What can hang from each mark:
j_990: j_193
j_928: j_193
j_965: j_179
j_317: j_193
j_762: j_155
j_475: j_179
j_179: j_155 j_193 j_475
j_193: j_29 j_317 j_762 j_770
j_155: j_179
j_785: j_193

Known rows, with every way that one mark hangs from another:
(j_990 (j_193 j_762 j_770)): [ 1.74 -0.17  1.50  3.03  2.55 -0.49  0.44 -2.09  2.18  1.45  1.54 -7.05
  3.44  2.08  2.56 -1.52 -1.27 -2.66 -0.89  4.74  0.22 -1.39  1.02  0.14
  6.32  1.00  0.91 -0.65 -2.88 -0.09  3.62  1.51]
(j_155 (j_179 (j_193 j_762) j_475)): [-0.08  2.99  1.60  5.68  0.48  2.40 -0.73  0.44 -2.39  0.98  1.67 -1.30
  2.12  0.91  0.28  1.58  1.25  0.70  0.48 -2.36 -1.71 -1.33 -1.26 -1.99
  3.01  2.71 -1.57 -4.75 -0.81 -3.73 -0.19  0.53]
(j_179 j_155 (j_193 j_29 j_762 j_770) j_475): [ 0.03  2.27  0.22  3.17  2.00  0.13 -1.26 -2.42 -2.83  6.07  1.52 -2.98
  2.53 -0.13 -1.08 -2.15  2.24 -4.23  1.28 -0.31 -3.03  1.24 -0.01 -0.99
  0.98 -1.42 -2.47 -5.13  1.26 -0.40 -0.76  0.93]
(j_785 (j_193 j_770)): [ 0.42  2.64 -0.35  2.84  1.01 -1.37 -1.88  1.53  1.54  0.16  1.99 -2.55
  2.97  0.81 -0.45 -0.72  0.43  0.00  1.13  2.98  0.59 -1.59 -3.36  0.43
  6.53  2.14  0.48 -3.72 -3.94 -2.26  2.91  0.01]
(j_193 j_762): [ 1.14  0.54  1.93  2.74  3.83  0.89 -0.63  0.38  0.14  1.80  2.24 -2.38
  5.11  1.55  0.85  0.69 -1.33  1.97 -0.93  0.69 -1.25 -1.05  0.74 -1.50
  5.36  1.34  0.89 -2.62 -3.63 -0.66  3.36 -0.41]
(j_475 j_179): [ 0.00 -0.16 -0.11  2.44  1.02 -0.42 -1.59 -0.24  2.20 -0.58  0.17 -0.32
 -0.10  3.13  0.30  0.89 -1.07  1.41  0.46  1.49 -1.52 -0.38 -1.11 -2.29
  5.11  3.62  3.15 -0.88 -3.26 -3.02  2.66 -0.62]
(j_785 (j_193 j_317 (j_762 (j_155 j_179)) j_770)): [ 0.37  2.17  1.17 -0.05  0.83  1.19  0.18  0.09  1.55  1.92  2.39 -3.32
  1.57 -2.58  0.12 -0.37 -0.53  2.34  0.95 -0.05  1.90 -2.82 -3.72  0.28
  4.48  3.87 -0.43 -2.29 -5.08  0.32  0.36  1.56]
(j_990 (j_193 j_29 j_317 j_762 j_770)): [ 0.10  0.09  1.94 -0.18  1.95  1.45  0.26 -1.28  2.14  3.70 -0.96 -5.33
 -0.37  1.49  0.79 -1.21 -1.65 -2.91 -1.97  3.26  3.24 -1.60 -0.61  0.28
  2.67  0.34  1.11  0.53 -2.25  1.96  1.53  0.37]
(j_179 j_155 (j_193 j_317 j_762 j_770)): [ 1.08  0.86  1.37  0.23  3.76  1.86 -0.29 -1.39 -1.95  2.43  2.10 -3.97
  4.15 -1.68 -0.47 -0.81  1.20 -2.57  0.32 -0.30 -0.72 -2.32 -2.08 -0.97
  5.04 -1.48 -1.33 -1.91  0.52  1.34 -1.99  0.57]
(j_155 (j_179 (j_193 j_29 j_317 j_762 j_770) j_475)): [-0.81  2.73  1.88  2.72 -1.44  3.27  0.31 -0.65 -1.64  2.76 -0.85 -2.04
 -0.88  0.43 -1.11  0.68  1.17 -2.03 -0.57 -2.22  1.06 -1.25 -2.61 -1.30
  0.51  2.49 -1.91 -2.05  0.27 -1.87 -1.99  0.78]
(j_762 (j_155 (j_179 j_193 j_475))): [ 0.30  3.16 -1.67  4.63 -2.59  0.80 -2.08 -0.42  0.21  1.86  1.04  0.20
 -0.49 -0.90  0.12  0.58  0.69  2.39  2.53  0.48 -2.73  0.34 -2.11 -0.98
  2.09  5.24 -2.68 -5.38 -4.86 -2.97 -1.31  2.95]
(j_990 (j_193 j_317 j_770)): [ 0.76 -0.08  0.48  1.45  0.10  0.14 -0.08 -0.76  2.96  1.04 -0.77 -5.17
 -0.70  1.91  1.70 -1.30 -0.75 -3.28 -0.76  5.53  2.15 -2.49 -3.43  0.29
  5.81  0.24  0.64  0.15 -2.35  0.80  2.52  0.12]
(j_965 (j_179 (j_193 j_29) j_475)): [-0.86  3.73 -0.66  3.75 -0.37  0.86 -2.51  0.73 -1.95  2.49 -0.55 -0.22
 -1.59  4.56 -2.47 -0.03 -0.39  0.17  1.58  0.77 -1.33  0.12 -1.46 -2.18
  1.93  0.33  0.77 -3.93 -2.73 -2.95 -0.87  0.04]
(j_785 (j_193 j_29 j_762)): [-0.97  3.59  1.11  1.72  4.68  0.62 -2.87  3.14 -0.17  2.94  2.43 -0.11
  3.43  0.49 -1.43  0.91 -0.92  3.63  0.06 -0.72  1.18 -0.83 -0.41 -0.66
  3.06  1.91  1.69 -5.38 -4.73 -1.31  2.18 -1.24]
(j_785 j_193): [-0.34  3.37 -0.35  3.30  2.82 -0.70 -3.30  3.62  0.63  0.17  2.68  0.00
  3.08  0.89 -0.50  0.83  0.11  3.24  1.34  1.51  0.21 -1.70 -3.23 -0.61
  6.06  1.81  1.15 -5.78 -4.87 -2.57  3.23 -1.60]
(j_155 (j_179 (j_193 j_29 j_762) j_475)): [-1.00  3.53  1.46  4.93  0.31  2.74 -1.24  0.45 -2.37  2.42  0.45 -0.35
  0.73  1.08 -1.03  1.75  0.92  0.52  0.03 -2.87 -0.69 -0.34 -0.57 -1.85
  0.50  3.07 -1.28 -4.61 -0.88 -3.72 -1.13  0.26]
(j_965 (j_179 j_155 (j_193 j_29 j_317 j_762 j_770))): [ 0.54  1.67  1.01 -0.24  3.07  2.29 -0.23 -2.11 -1.63  3.00  0.32 -3.46
  0.47  1.66 -2.90 -0.44 -0.98 -1.26  0.66 -0.39  0.31 -1.73 -1.05 -1.53
  2.87 -0.36  1.47  0.28 -1.41  0.01 -3.13  0.09]
(j_193 j_29 j_317 (j_762 (j_155 (j_179 j_475))) j_770): [-0.01  0.72  1.27 -0.97 -2.29  2.49  1.64 -3.45  1.81  6.22 -1.51 -3.12
 -2.51 -1.48 -0.82 -0.92 -1.07 -1.08 -0.71 -0.10  1.66  0.13 -1.88  0.02
 -1.30  4.06 -1.74  0.47 -3.36  1.96 -1.10  2.45]
(j_928 (j_193 j_762 j_770)): [ 1.91 -1.00  4.22  2.41  0.97  0.54  0.91 -0.78 -0.33  1.61  0.71 -4.72
  6.06  0.23  1.04 -1.04  0.12 -2.93  0.50  2.42 -0.13 -1.72  0.47 -2.30
  5.40 -0.84 -0.91  0.68 -1.78 -1.26 -0.48  2.84]
(j_317 j_193): [ 0.82  0.40  1.51  3.79  0.75 -0.04 -1.58  0.58  0.77  0.53  0.75 -1.81
  3.14  1.71  0.86 -0.22 -0.02 -1.16  0.75  2.94 -1.50 -1.15 -0.31 -1.22
  4.45  0.76  0.30 -1.44 -1.71 -1.49 -0.31  1.80]
(j_785 (j_193 j_29 j_317 (j_762 j_155) j_770)): [-0.64  2.62  0.52 -1.73  1.23  0.86 -1.11  0.76  1.64  4.26  1.10 -1.98
  0.51 -1.97 -1.25 -0.92 -1.00  1.66  0.40  0.59  2.60 -1.09 -2.72  0.49
  1.96  2.66 -0.06 -2.76 -5.58  1.62  0.06  1.36]

Rows:
[-1.06  0.66  0.84 -0.73  4.34  2.16 -1.85 -0.40 -1.06  2.33  0.58  0.11
 -0.21  0.24 -1.50  0.93 -0.27  0.82  0.44 -2.65 -0.70 -0.78 -0.56 -2.73
  2.04  1.03  2.31 -1.56 -0.64 -0.70 -2.07 -0.67] -> (j_475 (j_179 j_155 (j_193 j_29 j_317 j_762)))
[ 1.09  0.12  2.06  1.78 -1.03  1.13  0.58 -3.51  1.89  3.43 -0.02 -4.48
  1.80 -0.65  0.23 -1.22 -0.90 -2.41  0.33  1.51 -0.35  0.43  2.58  0.12
  0.44  4.38 -0.80  1.24 -2.50 -0.41 -3.40  5.48] -> (j_317 (j_193 j_29 (j_762 (j_155 j_179)) j_770))
[ 1.22  1.23 -0.70  4.59  1.67 -0.95 -0.83 -2.02 -0.70  3.72  1.42 -1.93
 -0.30  3.47 -0.84 -0.83 -0.04  0.52  2.65  1.86 -3.75 -0.39 -2.46 -2.22
  4.32 -0.50  1.37 -3.28 -2.44 -2.23  2.97 -2.14] -> (j_965 (j_179 j_155 j_475))
[-1.05  3.49 -1.35  4.44  1.84  0.04 -3.69  0.46 -3.06  5.27  0.80  1.13
  0.44  0.61 -1.94 -0.62  2.55 -1.56  2.18 -0.31 -3.34  1.34 -1.86 -1.67
  0.53 -1.49 -1.94 -7.58  0.30 -1.78 -0.57 -0.99] -> (j_179 j_155 (j_193 j_29) j_475)
[-0.26  0.65  0.44 -0.99 -1.63  1.37 -0.35 -0.56  2.37  3.32 -3.22 -1.83
 -2.37  1.45 -2.17 -0.54 -0.67 -3.12 -1.70  2.73  3.27 -0.50 -3.77  0.14
  1.31  1.43  0.16  1.31 -1.96  1.11  0.21 -0.55] -> (j_193 j_29 j_317 j_770)
[-0.52  1.14  0.94 -2.15  1.54  2.71 -1.00  0.23  1.15  5.73 -0.51  0.15
 -0.54 -1.18 -1.19  0.65 -2.39  3.29 -0.93 -0.43  1.31 -0.05 -0.87 -0.94
 -0.30  2.41 -0.01 -1.71 -5.68  2.91 -0.48  0.72] -> (j_193 j_29 j_317 (j_762 j_155))
[ 0.98 -0.92  3.22  0.90 -1.36  1.03  0.33  0.49  0.34  1.17 -1.51 -2.86
  1.92 -0.12  0.08 -0.81  0.65 -3.53  0.67  3.33  1.80 -2.71 -3.93 -2.08
  4.89 -1.58 -1.20  1.49 -1.32 -0.39 -1.58  1.59] -> (j_928 (j_193 j_317 j_770))
[-1.54  1.33  0.35 -1.32  1.26  2.24 -2.03  0.32  0.24  1.62 -0.31  0.71
 -1.41  0.33 -1.03  0.98 -1.37  2.26  0.25 -1.66  0.10 -0.29 -0.37 -2.34
  1.46  3.48  1.69 -1.58 -3.63 -0.49 -2.76  1.95] -> (j_475 (j_179 (j_193 j_29 j_317 (j_762 j_155))))
[ 0.20  2.70 -1.06  2.19 -1.61  2.23 -1.90  0.32  0.83  0.63  0.39  0.36
 -0.64 -1.72 -0.53  1.63 -0.19  3.33  1.58  0.04 -0.40 -1.04 -2.95 -0.77
  2.72  5.55 -1.62 -3.11 -5.31 -1.81 -2.81  2.60] -> (j_762 (j_155 (j_179 (j_193 j_317))))
[ 0.71  1.98 -1.50  4.69 -2.75  0.09 -1.16 -1.36  1.78  2.77  0.83 -0.06
 -1.10 -0.46  0.67  0.39  0.01  2.86  2.21  1.45 -2.78  0.62 -2.33 -0.90
  2.02  5.62 -1.87 -4.33 -5.64 -2.50  1.18  1.92] -> (j_762 (j_155 (j_179 j_475)))
[-0.49  1.99  0.80  1.01  1.66  1.38 -0.66 -1.75 -3.00  6.59  0.59 -2.47
  0.56 -1.06 -1.34 -1.88  2.23 -4.21  0.66 -1.06 -1.24 -0.14 -2.50 -1.19
  0.42 -2.64 -2.65 -4.24  1.82  1.65 -1.53  0.15] -> (j_179 j_155 (j_193 j_29 j_317 j_762 j_770) j_475)
[-1.03  2.77  0.06  0.09 -2.26  1.64 -0.93 -0.72 -1.39  5.65 -0.55 -1.79
 -0.93 -0.86 -0.83 -1.93  0.74 -2.40  0.51  0.19 -0.42  0.49 -2.12 -0.65
 -0.23  0.36 -3.47 -4.15 -1.95  1.77 -2.39  3.42] -> (j_179 (j_193 j_29 j_317 (j_762 j_155) j_770) j_475)
[-0.69  2.75  0.90 -0.93  0.72  1.86 -0.49  0.25  1.66  3.65  0.91 -2.05
 -0.22 -2.28 -1.42 -0.06 -0.84  1.89  0.36 -0.71  3.12 -1.58 -2.85  0.57
  1.44  4.31 -0.06 -2.07 -5.13  0.45 -0.75  1.35] -> (j_785 (j_193 j_29 j_317 (j_762 (j_155 j_179)) j_770))
[-0.10  0.82 -0.82  2.45  3.21  0.00 -2.58 -0.52 -0.31 -0.20  1.51 -0.20
  1.11  1.14 -0.62  0.66  0.60  0.48  1.92 -0.28 -2.78 -0.55 -0.95 -2.56
  4.83  1.86  1.96 -2.73 -1.16 -3.06 -0.61 -0.28] -> (j_475 (j_179 j_155 j_193))
[-0.91  0.80  0.28 -1.64 -0.29  1.69 -0.97 -1.37  1.12  1.57 -0.79 -1.45
 -1.42  0.34 -1.00 -0.23 -1.19 -0.40  0.09 -0.47  0.46 -0.16 -0.43 -1.51
  1.77  3.71  1.18  0.18 -2.94 -0.13 -2.99  3.14] -> (j_475 (j_179 (j_193 j_29 j_317 (j_762 j_155) j_770)))
[ 1.39  1.67  0.36  3.66  1.84  0.03  0.04 -3.09 -2.45  3.18  2.36 -4.79
  2.01  2.38 -0.81 -1.77  0.41 -2.11  2.33  0.68 -3.47 -0.82 -0.77 -1.87
  4.63 -1.14 -0.13 -2.70 -0.70 -1.56 -0.24  0.78] -> (j_965 (j_179 j_155 (j_193 j_762 j_770) j_475))
[-1.69  3.42  0.10  0.62 -0.47  2.21 -2.38  1.44 -2.40  5.80  0.13  0.82
 -0.80 -0.69 -0.99 -0.40  0.36  0.84  0.68 -1.27 -0.84  0.34 -1.98 -1.62
 -0.69 -0.11 -2.70 -6.23 -2.77  1.37 -2.03  1.97] -> (j_179 (j_193 j_29 j_317 (j_762 j_155)) j_475)
[-0.54  0.13  0.88 -1.08  2.90  1.57 -0.74 -2.11 -0.19  2.33  0.07 -2.06
 -0.24  0.15 -1.41 -0.24 -0.02 -1.89  0.26 -1.42 -0.27 -0.71 -0.68 -1.93
  2.38  1.31  1.78  0.15  0.05 -0.34 -2.21  0.48] -> (j_475 (j_179 j_155 (j_193 j_29 j_317 j_762 j_770)))
[ 1.83 -0.32  2.19  3.47 -1.92  0.12  1.41 -3.90  1.33  2.94  1.50 -5.59
  2.73 -0.78  2.28 -2.02  0.20 -2.83  1.36  2.11 -2.52 -0.43  1.11 -0.39
  2.76  3.12 -2.02 -0.26 -1.83 -0.48 -1.43  5.62] -> (j_317 (j_193 (j_762 (j_155 (j_179 j_475))) j_770))
[ 0.36  0.44  1.02 -0.12  0.21  1.94  0.67 -2.60  3.05  4.03 -0.95 -5.18
 -1.90 -0.45  0.92 -0.83 -1.85 -1.27 -0.95  2.59  2.84 -1.09 -0.55  0.63
  1.24  3.49  0.16  0.86 -3.99  1.48 -0.30  2.36] -> (j_990 (j_193 j_29 j_317 (j_762 (j_155 j_179)) j_770))
[-0.26  2.03 -0.49  0.09  1.66  1.66 -2.03 -0.62 -1.12  3.31 -0.81 -1.32
  0.07 -0.77 -2.93 -0.59  1.38 -3.53  0.49  0.48  0.78 -0.72 -3.12 -0.47
  2.04 -0.61 -1.12 -1.87  0.33  0.47 -3.27 -0.18] -> (j_179 j_155 (j_193 j_29 j_317 j_770))
[ 0.25 -0.68  4.56 -0.79  0.40  2.31  0.84  0.03 -0.43  3.81 -1.77 -2.95
  2.32 -0.41 -0.84 -0.70 -0.26 -3.21 -0.59  1.00  2.86 -1.71 -1.13 -2.11
  1.62 -1.47 -0.71  1.94 -1.19  0.79 -2.53  1.78] -> (j_928 (j_193 j_29 j_317 j_762 j_770))
[ 2.10 -0.72  1.85  1.91 -0.33 -0.36  0.65 -3.11  1.83  2.28  1.69 -5.57
  4.37 -0.63  1.99 -2.29 -0.76 -2.48  0.99  3.44 -2.03 -0.41  1.86 -0.21
  4.09  2.38 -1.20  0.28 -2.96  0.60 -1.47  5.73] -> (j_317 (j_193 (j_762 j_155) j_770))
[-0.01  2.22  2.08  3.53 -1.27  2.84  0.80 -0.83 -1.66  1.33  0.35 -2.99
  0.50  0.12  0.15  0.55  1.47 -1.85 -0.13 -1.73  0.06 -2.25 -3.31 -1.46
  2.87  2.12 -2.27 -2.33  0.26 -1.96 -1.11  0.96] -> (j_155 (j_179 (j_193 j_317 j_762 j_770) j_475))
[-0.80  0.55 -0.49 -0.43  1.26  1.00 -1.53 -1.61  0.39  1.56 -1.00 -0.86
 -1.96  0.63 -1.93 -0.19  0.49 -2.37  0.78 -0.19 -0.10 -0.39 -2.19 -1.72
  2.35  1.66  1.72 -0.08  0.02 -1.16 -2.49  0.09] -> (j_475 (j_179 j_155 (j_193 j_29 j_317 j_770)))
[-1.38  3.17 -0.06  2.86 -0.96  1.33 -2.54  2.80 -2.52  2.07  0.11  0.71
 -0.40  1.20 -0.25 -0.09  1.87 -0.77  0.90  0.38 -1.11 -1.47 -5.10 -2.15
  3.30 -1.71 -2.36 -6.19 -0.71 -0.51 -0.04 -0.28] -> (j_179 (j_193 j_317) j_475)
[-0.72  2.80  0.30  1.45 -0.27  1.68 -1.68  1.35 -2.43  4.03  1.64 -0.42
  0.93 -0.96  0.63 -0.57  0.81  1.18  1.22 -0.58 -2.17 -0.98 -2.87 -1.91
  2.37 -0.50 -3.12 -6.51 -2.80  1.29 -0.84  2.19] -> (j_179 (j_193 j_317 (j_762 j_155)) j_475)
[ 0.85 -0.22  2.97  1.69  0.74  0.58  0.28 -2.04  1.07  3.10 -0.08 -4.64
  3.40  1.24  0.18 -1.48 -0.71 -4.09 -0.72  2.22  0.01 -0.06  2.39 -0.32
  1.86  1.24  0.10  1.12 -0.77  0.06 -1.59  3.55] -> (j_317 (j_193 j_29 j_762 j_770))
[-0.41  0.87  0.72 -0.36  2.49  1.67 -1.38 -0.02  2.05  4.66 -0.12 -2.44
 -1.11  0.04  0.96 -0.16 -2.44  1.60 -0.73  2.32  1.81 -0.82 -0.17 -0.33
  1.33  1.53  0.84 -2.05 -5.29  2.34  0.82  0.90] -> (j_990 (j_193 j_29 j_317 (j_762 j_155)))
[ 0.72  0.28  1.18 -1.00  1.78  2.00 -0.30  0.03  1.06  3.57  1.38 -1.41
  1.64 -1.54  0.79  0.29 -1.88  3.63 -0.28  0.46 -0.16 -1.63 -1.95 -1.22
  3.56  1.86 -0.46 -2.04 -5.71  2.67  1.02  1.03] -> (j_193 j_317 (j_762 j_155))
[-1.23  4.01  0.17  5.45 -1.25  2.18 -2.10  1.02 -1.68  1.67 -0.55  0.90
 -1.05  1.63 -1.57  1.74  1.46  0.06  0.59 -1.67 -0.51 -0.12 -2.09 -1.61
  0.50  3.42 -1.41 -4.79 -0.94 -4.54 -1.27 -0.13] -> (j_155 (j_179 (j_193 j_29) j_475))
[ 1.06 -0.09  1.62  1.06 -0.54  0.23 -0.02 -2.99  1.98  4.06  0.11 -4.38
  2.50 -0.28  0.50 -2.04 -1.04 -2.79  0.41  2.77 -0.81  0.84  2.75  0.18
  1.02  2.78 -0.81  0.60 -2.98  0.65 -2.64  5.54] -> (j_317 (j_193 j_29 (j_762 j_155) j_770))
[ 0.54  2.69 -0.91  4.56  1.76 -0.05 -1.94 -0.88 -2.62  2.54  1.81 -1.42
  0.39  2.88 -1.39 -0.61  0.75  0.00  3.07  0.68 -3.68 -0.73 -2.23 -2.43
  4.27 -1.14  0.36 -4.58 -1.50 -2.64 -0.17 -0.86] -> (j_965 (j_179 j_155 j_193 j_475))
[ 0.33  0.49  1.40 -1.83 -1.31  2.93  1.51 -3.13  2.42  5.02 -1.49 -3.32
 -1.59 -1.59 -1.24 -0.19 -1.75 -0.33 -1.20 -0.11  2.60 -0.34 -1.27  0.22
 -0.52  4.85 -0.87  1.76 -3.99  1.83 -1.83  2.53] -> (j_193 j_29 j_317 (j_762 (j_155 j_179)) j_770)
[-1.37  1.05  0.00 -0.53 -0.73  1.39 -1.49 -0.12  0.96  0.06 -2.10 -0.68
 -2.53  2.04 -1.70  0.29 -0.38 -1.90 -0.18  0.37  1.22 -0.65 -2.16 -1.64
  2.52  2.75  1.71  0.49 -1.25 -1.54 -2.18  1.11] -> (j_475 (j_179 (j_193 j_29 j_317 j_770)))
[-0.06  2.63  0.61  2.06  5.81  1.81 -3.00  0.27 -2.77  3.74  2.25 -0.57
  4.35 -0.49 -1.93  0.66  0.51  0.40  0.50 -1.84 -1.64  0.15  1.38 -1.45
  2.02 -0.21 -0.17 -4.73 -0.89 -0.96 -1.90 -0.31] -> (j_179 j_155 (j_193 j_29 j_762))
